Each row comes from the steps of one path. Every step used is in the known rows, and no mark comes twice. Write the path behind each row, first mark first.
Known rows
D -> T -> R: [ -3   0  18 -17   8   0   1  -7  -6  -7  -8   4 -12  14  42  33 -11  -3
 -30 -15  -4 -17  -8  -7   4   9  17   3   0 -19   4   7  -3  -3 -23  -9
   1  -6   3  -1 -22  15 -13  -2  15 -21   5 -19   4]
B -> P -> Y -> Z -> D -> T -> H: [  7   7   7 -21  24 -23 -10  -8  10 -10 -18  -8 -50  13  58  22  -8  31
  -3 -53   5   6  17  10  -1 -27   5 -20 -38 -26   1   4   4 -11 -28  -2
  19  30  10 -21 -48 -10 -13  -6  14 -16  -2   2   3]
B -> X: [ -4 -23   0  -7  12   2   1  -1   8  -7   7  -4 -31   0  -3 -14  -1 -18
 -26  -2   0   8   2  11  -8  18  -4  -5  -5   5  -4  -3  -5   0  -8 -19
  20   9  -8  -5   3  10  -9   3   3 -12   2  -7  -1]
A -> Z -> R -> T -> H: [ -2 -28  -9 -24  16  24   7  -6  -1  10  -7 -10  12   0  82 -28 -24  -3
  -5  -8   3  21  37 -13  28  -2 -14 -13 -15 -27 -13  -5  11 -17 -18  10
   1 -41   5   1 -13  33   7   2 -11 -10  10   1 -15]
P -> Y -> Z -> D -> T -> R -> C: [ 15 -28  22 -25  17   2  -3  -8  28  -5 -20   4 -39   4  66  40   2  38
 -45  -2  -2 -20  -5 -10 -11   6  25  -9 -27 -32   9  11   4   1 -14 -14
  23  23  12   5 -49 -25 -17 -16  17 -12   6   0   8]
X -> B -> P -> Y -> Z -> R -> T -> H: [  9 -47   6 -19  27 -49   0  -9  13   4 -27 -13 -15  15  81 -10 -14  12
  19 -76  11  18  22  -4  26 -34 -24 -28 -41  -2  -4   0  11 -29 -10  11
  22 -14  11 -43 -46  12  20  -6  -1 -10  -1  27 -17]
C -> R: [ -8 -35 -11  -1   8   8   3  -7   4 -20   5  -1 -26  -2  21   6 -19   9
  -4  -4   5 -16  19 -13   0   8  20  -4   4  -8  -2  20   9   3 -25  -3
   1   3   0   1  -9   6  17  -1   7 -24   7  -3  -5]
A -> Z: [ -2 -19  -1 -16  10  14   1  -1  -7  -7   0   1 -20  -1  12 -16  -9  -6
 -18  -3  -7   3  -4 -18  -4  19  -1   1   1 -12  -7  10   5   4 -22 -22
   0 -22   4  15  10  -4   1  -5   6 -11   9  -7  -5]
D -> T -> H: [ -6  15   7 -23  11 -12  -2  -8  -9  -8  -4  -2 -16  17  48  20 -13  -3
 -31 -15  -1   4  10   4  13   0  11  -6   4  -3   6   2   0 -10 -15  -1
  -6   0   5  -1 -15  28 -12   0   2 -22   3  -7   4]
X -> B -> P -> Y -> Z -> D: [ 10 -43   6 -10  21 -47  -6  -4  17  -5 -23 -13 -49   3  16  12   2  11
  17 -60  -2  -1  -6  -3  -7  -7 -16 -18 -37 -10  -2  21   2  -8 -26 -17
  29  12   7 -22 -35 -25  10  -9  11 -15  -8   4  -3]
R -> Z -> D -> T: [ -7 -10  10 -13   3  11  -4  -2  -5  -1  -7 -28 -16   5  22  40  -6  13
 -28  13   2   7  11 -10  -6  23 -11  -9  -6 -29   0   6  -2  -7 -17 -14
   7   6   4  33 -25 -17 -17  -2   0 -29   2 -25  11]
P -> Y: [  7 -20  10  -8  14  -7  -2  -2   4  -2  -7  -1 -40  -1   2   5  -3   1
   4 -12  -3  -5 -12  -4  -8  -7  14  -6  -8   4   6  18   2  -5 -23  -6
   9  11   6 -20  -1 -27  -2  -3   6  -8   4  -8   3]
H -> T -> R: [  7  -8  12 -18  20 -15   6  -7   4  -9  -7   6   2   8  41   6 -27   4
 -11  -7   1  -5   2  -8   6  27 -13  -1  -2 -36   3  10  -4  -5 -24 -13
   8  -3  -3 -20 -24  22   9  -4  20 -19   7 -17  -4]
Y -> P: [ -1 -28   3 -20  10 -13   0   0 -11  12   8  -7 -27   2 -11   6 -12  -7
   0 -19 -11   2 -10 -11  -3   1  10 -14   4 -10  -4  21  -5   4   5 -13
   9 -29  11 -31  -1 -34  12   6   1 -12   9  -8   5]
B -> P -> Y -> Z: [  7 -16   8  -8  22 -26  -8  -2   1 -17  -8   6 -55   8  -1   7  -6  23
   8 -50   1   2  -4  -4 -13 -21   6 -12 -22  -2   1   8   8  -1 -18 -21
  22  12   7 -36 -23 -42   9 -10  20  -2   4  13  -3]
H -> T: [  0 -10   2 -13  18 -16   3  -3  -6  -2  -4  -5  -5   3  13   4 -22   6
   1   1   8   9  -1  -9   7  34 -19  -8   1 -18   4  14   0  -2 -20 -16
   8   3   0  -2 -15  14  12  -1  16 -17   4  -3  -2]
T -> D: [  0  -5  -1 -12  13  -8   1  -5   2  -4  -7  -2 -16   5   2   2  -8 -20
 -21 -12  -6  -5 -13   1   1  -2  -9  -9  -6 -29   0  16  -6  -3 -17 -23
   6 -11  -4 -22   9  -5   9  -5  -2 -14   5  -2   4]
X -> B -> P -> Y -> Z -> D -> T -> R: [ 12 -32  22 -18  19 -38  -6  -9  16 -12 -31  -8 -40  14  68  32   0  18
  -1 -71  -1 -13 -15  -1  -4  -8  -6 -10 -38 -24   1  11  -1 -12 -30 -11
  25  15  11 -16 -54  -5 -10 -12  21 -24  -8  -9  -1]
A -> Z -> Y -> P: [  4 -51   1 -20   3   7   0   2   6   7   8  -5 -14 -13  34 -36  -2  -1
 -11 -17  -2   8 -30 -19 -13  14  19   1 -17 -26  -7  26   0   3 -10 -21
   2 -37  17 -23   9 -41  10   6  -1 -10   4 -11  -5]
P -> Y -> Z -> A: [  5 -29  -4  -5  21 -17  -5  -2  18 -24 -12  -4 -38  -5  43  17  -9  34
  -1 -18 -13  -1  17  -7  -9  -7  20  -7   3  -5   0   9   9  -2 -13 -10
  15  13   4 -26 -21 -48   0 -10  24   3  10  25  -7]
B -> P -> Y -> Z -> D -> T: [  3  -8   9 -12  21 -10 -11  -4   2  -6 -17 -14 -54   4  30  32   1  32
  14 -46   6   1   0  -2 -10 -10   6 -19 -37 -20   1   9   5  -3 -30 -13
  26  33  13   1 -46 -35 -13  -6  25 -13  -5   2   4]
R -> Z -> D: [ -3 -19   2  -9   8   3  -1   1   8  -3  -2 -22 -17  -1  -4  17 -11   5
 -19  16  -7   9  20  -8  -9  14 -14 -10  -5 -35  -5  10  -3  -5 -15 -16
  12  -2  -3   8 -15 -24  -2  -1  -9 -23   6 -26   8]
D -> T: [-10  -5   8 -13   6  -1  -1  -3 -18   2  -5  -8 -21   9  15  33  -4  -3
 -19  -8   0  -3 -10  -9   6  17  11  -2   2   1   5   9   1  -2 -19 -11
   2   2   7  20 -12  10 -13   0  12 -19   1  -4   5]
B -> P -> Y -> Z -> D -> T -> R: [  9  -6  18 -16  22 -10  -8  -7  14 -14 -20  -2 -48   9  58  34  -5  31
  -1 -54   1 -14   2   1 -10 -18   8 -10 -41 -43   0   6   0  -4 -37 -13
  26  26   9 -23 -53 -25 -14  -7  27 -13  -2 -13   1]
P -> Y -> Z -> R: [  3 -41   0  -1  19 -18  -2  -3  16   7 -10   1 -29  -6  37   5  -7  26
   6 -27   0   0  20 -10  -4   0  28 -15 -25 -18   0  12   8   2 -22  -8
  17   7   4 -22 -19 -27  13  -5   6  -2   9  13  -7]
C -> R -> Z: [ -7 -32  -3   0   1   8   2  -7   5 -31   6 -13 -22   2  20   4 -24  22
 -22   8  12  -4  23 -17  -8  10   4  -1   8 -14  -1  12   9  -4  -8  -9
   0  -7   0   5 -10 -22  16  -7   2 -28  12 -12  -3]
P -> Y -> Z: [  7 -26   9  -5  22 -27  -5   0   8 -14  -7  10 -46   4   7  17  -5  18
  -6 -20   3   0  -5  -7 -17   8  21  -7  -8  -2  10  17   8   3 -11 -20
  12  12   5 -25 -10 -39  -2 -11  10  -2   9  16  -2]

Write each row's path
[ -5 -23  -6 -17  19   1   6  -7   1  18  -5 -12  11   5  65  -3 -23  -7
   4 -15   2  16  42  -3  33 -11  -6 -21 -11 -20  -6  -1   6 -21 -17  17
   6 -23  -1 -17 -25  34  10   8 -13 -13   7   2  -8] => Z -> R -> T -> H
[ -1 -50  -5 -24   8  37   5  -7   6  21  -6  -6  -9 -14  45 -27  -6  11
 -40  12 -16  -5  12 -23  14   2   6  -8 -18 -20 -13  -1   9   4 -20  -9
   8 -29   7  28  -8  -1  18  -5   5  -7  10   5  -5] => A -> Z -> R -> C
[ -5 -11  -3 -12   3  13   0 -14  14 -26  -3 -24 -17   7  82  20 -25  30
 -31   7  15   2  48  -3   3   3   1 -10  -3 -37  -1   6   4 -15 -20   9
  -4  10   2  19 -35   9  -6  -4  -5 -42   5 -26   3] => C -> R -> Z -> D -> T -> H
[ -3 -29  -8  -7  12  14   5 -11   2 -18  -6 -12  -5   4  41   6 -20  -3
   9  -4  20  -7   5 -15  10  -1 -15 -12 -10 -24  -1  19   6 -16 -11  -4
   3 -19   4 -10  -8   4  17  -4  -2 -22   7   7  -7] => C -> R -> T -> D
[  7 -46  19 -17   1 -11   2  -1  16  -5   6  -4  -6   4  45 -11 -13   5
 -34 -13  -1   5 -16 -13 -18  -1  17   2  -9 -48  -4  20  -8 -12   5 -18
   6 -32   5 -58 -15 -57  10   4  -5 -20   9 -34   3] => T -> R -> Z -> Y -> P
[ 11 -71   8 -18  15 -33  -2 -10  18  10 -24  -8 -38   1  41 -11   2  26
 -15 -51  -6  -7  -4 -12  11 -27  -3 -21 -43   4  -4   3   9  -7  -8 -11
  29  -4  13 -13 -42 -22  31 -13  15  -9  -1  31  -8] => X -> B -> P -> Y -> Z -> R -> C
[  1 -34  -8 -17  15  33   6  -6  -1  16 -16 -20  15  -6  59 -22 -13 -14
   0  -8   3  11   6 -19  20   4 -31 -15 -28 -45 -15   3   4 -14 -19  -7
   5 -47   8   9   2   7  12  -2  -7  -9   9   6 -12] => A -> Z -> R -> T -> D
[ -4   9   1 -22  14  -3  -2  -7   4   2  -8 -14 -15   8  53  25 -10  -1
 -17  -9  -4   3  24   8  13   3   5 -12  -5 -26   1   9  -4 -10 -30   3
   4  11   2   9 -27  30 -17   4  -4 -27  -1 -19   7] => Z -> D -> T -> H
[ -7 -38  -6  -4  10  14   5  -6  -5 -14   3  -9 -13   1  31  16 -23   9
  16   2  18  -4  14 -22  11  13   2 -10   0  -1   0  17  13  -9 -12   6
   5 -13   5   7 -16  12   9   1   5 -21   7   6  -8] => C -> R -> T
[ -1 -67   0  -4  -5   0   1  -4  17 -14  13 -15 -18  -7  42 -18 -17  27
 -11  -2  17   3  -3 -20 -17   4  22  -5  -8 -31  -2  28   5  -7   1 -10
   2 -20  11 -31 -10 -62  27   5  -3 -29   7 -17  -1] => C -> R -> Z -> Y -> P
[ -5 -47  -4 -18   8  15   4  -6   5  25  -4  -7 -11 -10  27  -3  -5   8
 -31   8 -16  -9  18 -15  20  -6  12 -15 -14 -13  -7   1   4   2 -15  -4
  15 -12   2   7 -22   4  21  -1   3 -11   6   8   2] => Z -> R -> C
[  3 -36  27 -20  -6  -5  -1  -3   7  -2   1 -10  -3   9  66  11  -8  14
 -39 -12   7   5 -26 -15 -15   5  21   4 -13 -42   3  17  -7 -13   4 -15
   3 -26  14 -30 -24 -48  -5   5   4 -26   5 -34   6] => D -> T -> R -> Z -> Y -> P
[  1 -38  -2 -11   6  15   0   1  11  -4   0   3 -10 -11  38 -29  -1  -4
 -21  -3   3   6 -24 -20  -7  23  20   9 -14 -24  -1  20   6  -1 -35 -24
   0 -13   5   1   8  -6   5   0   0 -10   0  -8  -7] => A -> Z -> Y
[ -7 -24 -12  -7  18 -16  -3  -1   8 -20  -7  -4 -19   1  36  24 -15  23
 -15  -8 -19   3  26 -11  -1   8  14  -6  19 -14  -6   4   8   5  -7 -18
  11  -1  -3  -9 -21 -18  10  -7  19  -4  11  30  -8] => Y -> Z -> A
[ 10 -26  19 -12  10 -13   5  -4  24 -16  -6   0  16   3  67 -12 -21  18
 -31   5  18  13  -8 -14  -7  29 -12   8 -13 -55   7  15  -2 -18 -20 -21
   6  -1  -4 -26 -28 -10  10  -3   9 -23   4 -30  -3] => H -> T -> R -> Z -> Y
[  0 -10  10 -26   9  34   1  -5   4  -4 -12  -6 -11  -1  70  14  -8   2
 -27  -2  -7 -12   3 -12  -3  23   3   3 -16 -48  -6   6  -2   0 -39 -10
   4 -11   6  29 -21  13 -22  -4  11 -23   3 -33   0] => A -> Z -> D -> T -> R
[  9 -35  15 -12  12 -36  -3  -6   2  -4 -18 -11 -44   6   3  -7   0  -8
  16 -59  -4  -4 -28  -3   4 -24 -19  -9 -25  20   2  15   0 -16 -24  -7
  16   1  10 -23 -17 -17  11  -5  13 -17  -8  -2  -3] => X -> B -> P -> Y
[ -4 -28  -5 -11  14   9   6  -6  -1  21 -14 -19  14   0  40   2 -12 -17
   7 -12   4   5  12  -9  25  -5 -19 -21 -27 -39  -9   6   0 -17 -15  -5
  12 -31   3 -13 -11   9  17   3 -10  -9   4   8  -6] => Z -> R -> T -> D
[  4 -31  18  -7   2  -2   3  -3  24 -18  -2   5   0   5  46  -6 -11   2
 -49   3   2   3  -7 -11 -12   4  15  10  -7 -46   3  12  -3 -13 -19 -20
   4 -10  -6 -31 -14 -23   4  -2  -4 -21   5 -29   1] => T -> R -> Z -> Y
[ -9 -37  -5  -8  14  13   6  -1  -7  24  -6 -19   9  -4  33   8 -15  -6
  14  -3   3   9  23 -17  25   7  -6 -18 -15 -14  -8   4   6 -11 -15   4
  13 -20   4   2 -22  16  10   7  -4 -11   4   8  -6] => Z -> R -> T
[ -1   2  -1 -29  13  20  -1  -7   1  -4 -10 -13 -15   3  72   1 -12   2
 -28  -5  -2   7  20  -1   7  12  -1  -6 -11 -33  -4   3   0  -6 -34  -2
  -3  -7   7  29 -16  26 -19   0  -2 -24   2 -19   0] => A -> Z -> D -> T -> H
[ -9 -39  -9  -3  17 -17   1  -2   5   7  -4   1 -11  -1  29  12 -14  12
 -12 -17  -6   4  30 -13   5  14  21 -15  -6 -27  -6   6   7   8 -19 -16
  14  -9  -4  -8 -19   3  22  -4   3  -7  11  17  -6] => Y -> Z -> R
[  1  -8   3 -15  15   0   3  -4  -9   2 -10 -10  -1   9  13  12 -10 -24
  -1  -5   7   8 -14  -9  12   1 -27 -14 -11 -20   0  13   0 -16  -4 -14
   9 -24   4 -16  -1   0   3  -4  -7 -10   5   8   1] => R -> T -> D
[  0 -16   6 -13   8  11   2  -7  14 -32  -9 -14  -4   4  55  13 -24  16
 -37   4 -25  -3  29  -9  -1  -9  -5   3  16 -34 -10  -8  -1 -13 -10  -8
   7 -19  -7 -21 -24 -32   2  -6  14 -16  13 -15  -4] => T -> R -> Z -> A
[ -2 -12  10 -17  17 -10  -2  -4  13  -7 -12   1 -17   9  56  52  -8  17
 -25 -15  -2 -10  15  -9  -6  27  19  -5 -10 -50   1  12  -1   4 -25 -20
  14   8   0   4 -41   9 -15  -6  12 -19   5 -11   3] => Y -> Z -> D -> T -> R
[ -4 -49  -1   7  -4   9   1  -6  21 -28   6  -8 -10  -7  47 -13 -15  23
 -25  12  22  -1   7 -18 -10  13  22   4  -5 -27   3  24  11 -10 -23 -11
  -1   3   0  -8 -13 -24  21  -1  -3 -29   3 -14  -4] => C -> R -> Z -> Y
[ -4 -14   1 -21   8  29  -2  -2  -5   2  -8 -20 -18  -5  42  11  -3   3
 -17   4  -3  -1   0 -14  -2  31   0  -4 -16 -28  -6  10   1   2 -35 -13
   4  -5  11  48 -13   6 -19  -1   9 -20   0 -21   1] => A -> Z -> D -> T
